Each row was made from one small tree. Brackets hold a mark, then the marks that hang from it, in the order of their numbers. Every link used is in the known rows. Write each row's tree.
Known rows:
{Z_934 {Z_495 Z_903}}: [-.16,-.16,-.06,-.41,.16,-.23,.09,-.28,-.08,.05,-.14,-.19,-.09,-.30,-.17,.05,.30,.03,.12]
{Z_532 {Z_526 {Z_934 {Z_495 {Z_854 Z_835}}}}}: [-.03,-.21,-.08,-.35,.31,-.26,.15,-.15,-.07,.12,-.11,-.19,-.04,-.31,-.09,-.18,.36,.09,.08]
{Z_854 {Z_495 Z_934} Z_835}: [-.07,-.19,-.07,-.30,.27,-.17,.18,-.28,.00,.17,-.15,-.16,.00,-.41,-.12,-.14,.24,-.06,-.15]
{Z_835 {Z_854 {Z_495 {Z_934 Z_526}}} Z_903}: [.07,-.24,-.04,-.62,.34,-.14,.21,-.29,.23,-.04,-.43,-.19,.11,-.28,-.12,.00,.21,.01,-.02]
{Z_532 Z_526}: [-.16,-.11,-.07,-.42,.09,-.19,.10,-.09,-.08,.09,-.20,-.05,.03,-.30,.00,-.13,.33,.19,.12]
{Z_495 {Z_934 {Z_526 Z_532}}}: [-.02,-.26,-.07,-.41,.07,-.29,-.02,-.29,-.07,.01,-.19,-.25,.00,-.21,-.14,-.08,.32,.03,.15]
{Z_532 {Z_526 {Z_934 {Z_495 {Z_903 Z_835}}}}}: [-.05,-.24,-.03,-.41,.22,-.32,.11,-.18,-.05,.14,-.13,-.21,-.04,-.24,-.09,-.16,.39,.06,.14]
{Z_854 Z_835}: [-.14,-.09,-.11,-.32,.17,-.16,.14,-.13,-.12,.19,-.12,-.05,.01,-.32,.04,-.06,.27,.09,-.08]
{Z_854 {Z_495 Z_934} {Z_835 Z_903}}: [-.02,-.23,-.04,-.42,.37,-.13,.21,-.29,.09,.14,-.26,-.14,.02,-.37,-.08,-.12,.21,-.03,-.17]
{Z_532 {Z_526 Z_934}}: [-.03,-.20,-.09,-.41,.14,-.18,.08,-.09,-.09,.13,-.13,-.09,-.03,-.22,.01,-.14,.34,.12,.11]
{Z_854 Z_495 Z_835}: [-.08,-.12,-.10,-.32,.27,-.09,.19,-.19,-.02,.20,-.16,-.11,.01,-.35,-.06,-.06,.25,.00,-.14]
{Z_903 {Z_835 {Z_854 {Z_495 {Z_934 Z_526}}}}}: [-.05,-.16,-.02,-.44,.20,-.36,.17,-.24,.12,.08,-.23,-.21,.13,-.27,-.09,-.08,.29,-.05,.02]
{Z_835 Z_903}: [-.06,-.16,-.07,-.54,.18,-.11,.11,-.13,.02,.09,-.25,-.02,.04,-.19,.08,.06,.22,.13,.03]
{Z_835 {Z_854 Z_495} Z_903}: [.06,-.18,-.08,-.62,.34,-.01,.26,-.17,.22,.04,-.41,-.10,.10,-.23,-.03,.07,.20,.05,-.09]
{Z_526 Z_532 {Z_934 {Z_495 {Z_903 Z_835}}}}: [.14,-.37,-.09,-.41,.23,-.20,.08,-.21,-.03,.18,-.09,-.34,-.13,-.01,-.12,-.02,.39,-.08,.05]
{Z_532 {Z_526 {Z_934 Z_495}}}: [-.01,-.20,-.07,-.39,.21,-.20,.09,-.12,-.05,.11,-.12,-.17,-.05,-.23,-.06,-.09,.36,.09,.18]
{Z_903 {Z_835 {Z_854 Z_495}}}: [-.06,-.10,-.06,-.44,.20,-.25,.21,-.14,.11,.16,-.21,-.13,.12,-.23,-.01,-.03,.27,-.02,-.06]

Write each row's tree:
[.03,-.19,-.11,-.40,.18,-.24,.01,-.24,-.05,-.02,-.20,-.34,.00,-.10,-.20,.09,.40,.04,.28]
{Z_934 Z_495 {Z_526 Z_532}}
[-.11,-.35,-.04,-.47,.15,-.42,.03,-.47,-.10,-.08,-.21,-.35,-.06,-.35,-.31,-.25,.32,.05,.08]
{Z_495 Z_854 Z_903 {Z_934 {Z_526 Z_532}}}
[-.02,-.25,-.08,-.45,.17,-.28,.01,-.35,-.07,-.05,-.24,-.38,-.06,-.16,-.29,.03,.40,.04,.25]
{Z_934 {Z_495 Z_903} {Z_526 Z_532}}
[-.07,-.15,-.07,-.41,.36,-.37,.10,-.31,-.03,-.05,-.19,-.28,.05,-.32,-.20,.00,.32,.08,.18]
{Z_934 {Z_495 {Z_854 {Z_835 Z_903}}} Z_526}
[-.12,-.25,.02,-.43,.17,-.39,.09,-.43,.01,.05,-.20,-.26,.02,-.37,-.24,-.16,.29,-.08,.04]
{Z_854 {Z_495 {Z_903 Z_835} {Z_934 Z_526}}}
[.17,-.33,-.15,-.35,.33,-.13,.12,-.16,-.05,.16,-.05,-.32,-.12,-.07,-.11,-.04,.36,-.04,.01]
{Z_526 Z_532 {Z_934 {Z_495 {Z_854 Z_835}}}}
[.04,-.23,-.10,-.43,.36,-.29,.10,-.28,-.01,-.04,-.24,-.37,.02,-.18,-.22,-.02,.37,.07,.15]
{Z_934 {Z_495 {Z_854 {Z_835 Z_903}}} {Z_526 Z_532}}
[-.19,-.16,-.03,-.40,.24,-.42,.14,-.30,-.05,.07,-.11,-.24,-.03,-.33,-.18,-.07,.31,.02,.08]
{Z_934 {Z_495 Z_854 {Z_903 Z_835}}}
[.07,-.24,-.11,-.49,.23,-.12,.17,-.27,.13,.00,-.33,-.27,.06,-.24,-.19,-.03,.28,-.02,-.01]
{Z_835 {Z_854 {Z_495 {Z_934 {Z_526 Z_532}}}}}
[-.21,-.27,-.04,-.38,.23,-.39,.15,-.42,-.13,.05,-.14,-.22,-.08,-.52,-.21,-.30,.24,.05,-.14]
{Z_495 {Z_854 Z_835} Z_903 Z_934}
[-.11,-.12,-.09,-.34,.30,-.39,.08,-.30,-.09,-.03,-.13,-.29,.03,-.34,-.22,-.02,.33,.06,.19]
{Z_934 {Z_495 {Z_854 Z_835}} Z_526}
[.00,-.24,-.06,-.48,.21,-.38,.08,-.33,.02,-.03,-.29,-.42,.01,-.14,-.27,.00,.42,.01,.19]
{Z_934 {Z_495 {Z_903 {Z_835 Z_854}}} {Z_526 Z_532}}
[.13,-.37,-.12,-.39,.32,-.17,.12,-.24,-.08,.14,-.09,-.36,-.16,-.11,-.17,-.09,.37,-.04,-.02]
{Z_526 Z_532 {Z_934 {Z_495 {Z_854 Z_835} Z_903}}}
[-.16,-.24,.01,-.47,.12,-.41,.15,-.35,.01,.08,-.22,-.20,-.01,-.37,-.12,-.19,.27,-.02,-.06]
{Z_495 {Z_903 {Z_835 Z_854}} Z_934}
[.00,-.24,-.03,-.42,.36,-.21,.15,-.35,.08,.07,-.28,-.21,.05,-.37,-.15,-.12,.25,-.02,-.08]
{Z_854 {Z_495 {Z_934 Z_526}} {Z_835 Z_903}}
[.01,-.24,-.07,-.43,.37,-.24,.17,-.15,-.01,.10,-.17,-.19,-.02,-.28,-.06,-.17,.34,.11,.07]
{Z_532 {Z_526 {Z_934 {Z_495 {Z_854 {Z_835 Z_903}}}}}}
[.14,-.30,-.06,-.63,.34,-.08,.21,-.28,.24,-.04,-.46,-.25,.09,-.19,-.14,-.01,.24,.01,-.04]
{Z_835 {Z_854 {Z_495 {Z_934 {Z_526 Z_532}}}} Z_903}
[-.10,-.32,.01,-.44,.07,-.48,.01,-.41,-.07,.03,-.21,-.33,-.02,-.24,-.21,-.21,.37,-.02,.09]
{Z_495 {Z_903 Z_835} {Z_934 {Z_526 Z_532}}}
[.19,-.32,-.15,-.39,.22,-.07,.06,-.13,-.03,.16,-.07,-.29,-.13,.01,-.08,.06,.37,-.05,.10]
{Z_526 Z_532 {Z_934 Z_495}}
[-.04,-.24,-.05,-.51,.21,-.20,.17,-.37,.10,-.03,-.33,-.25,.03,-.37,-.25,-.07,.25,-.02,-.01]
{Z_835 {Z_854 {Z_495 Z_903 {Z_934 Z_526}}}}
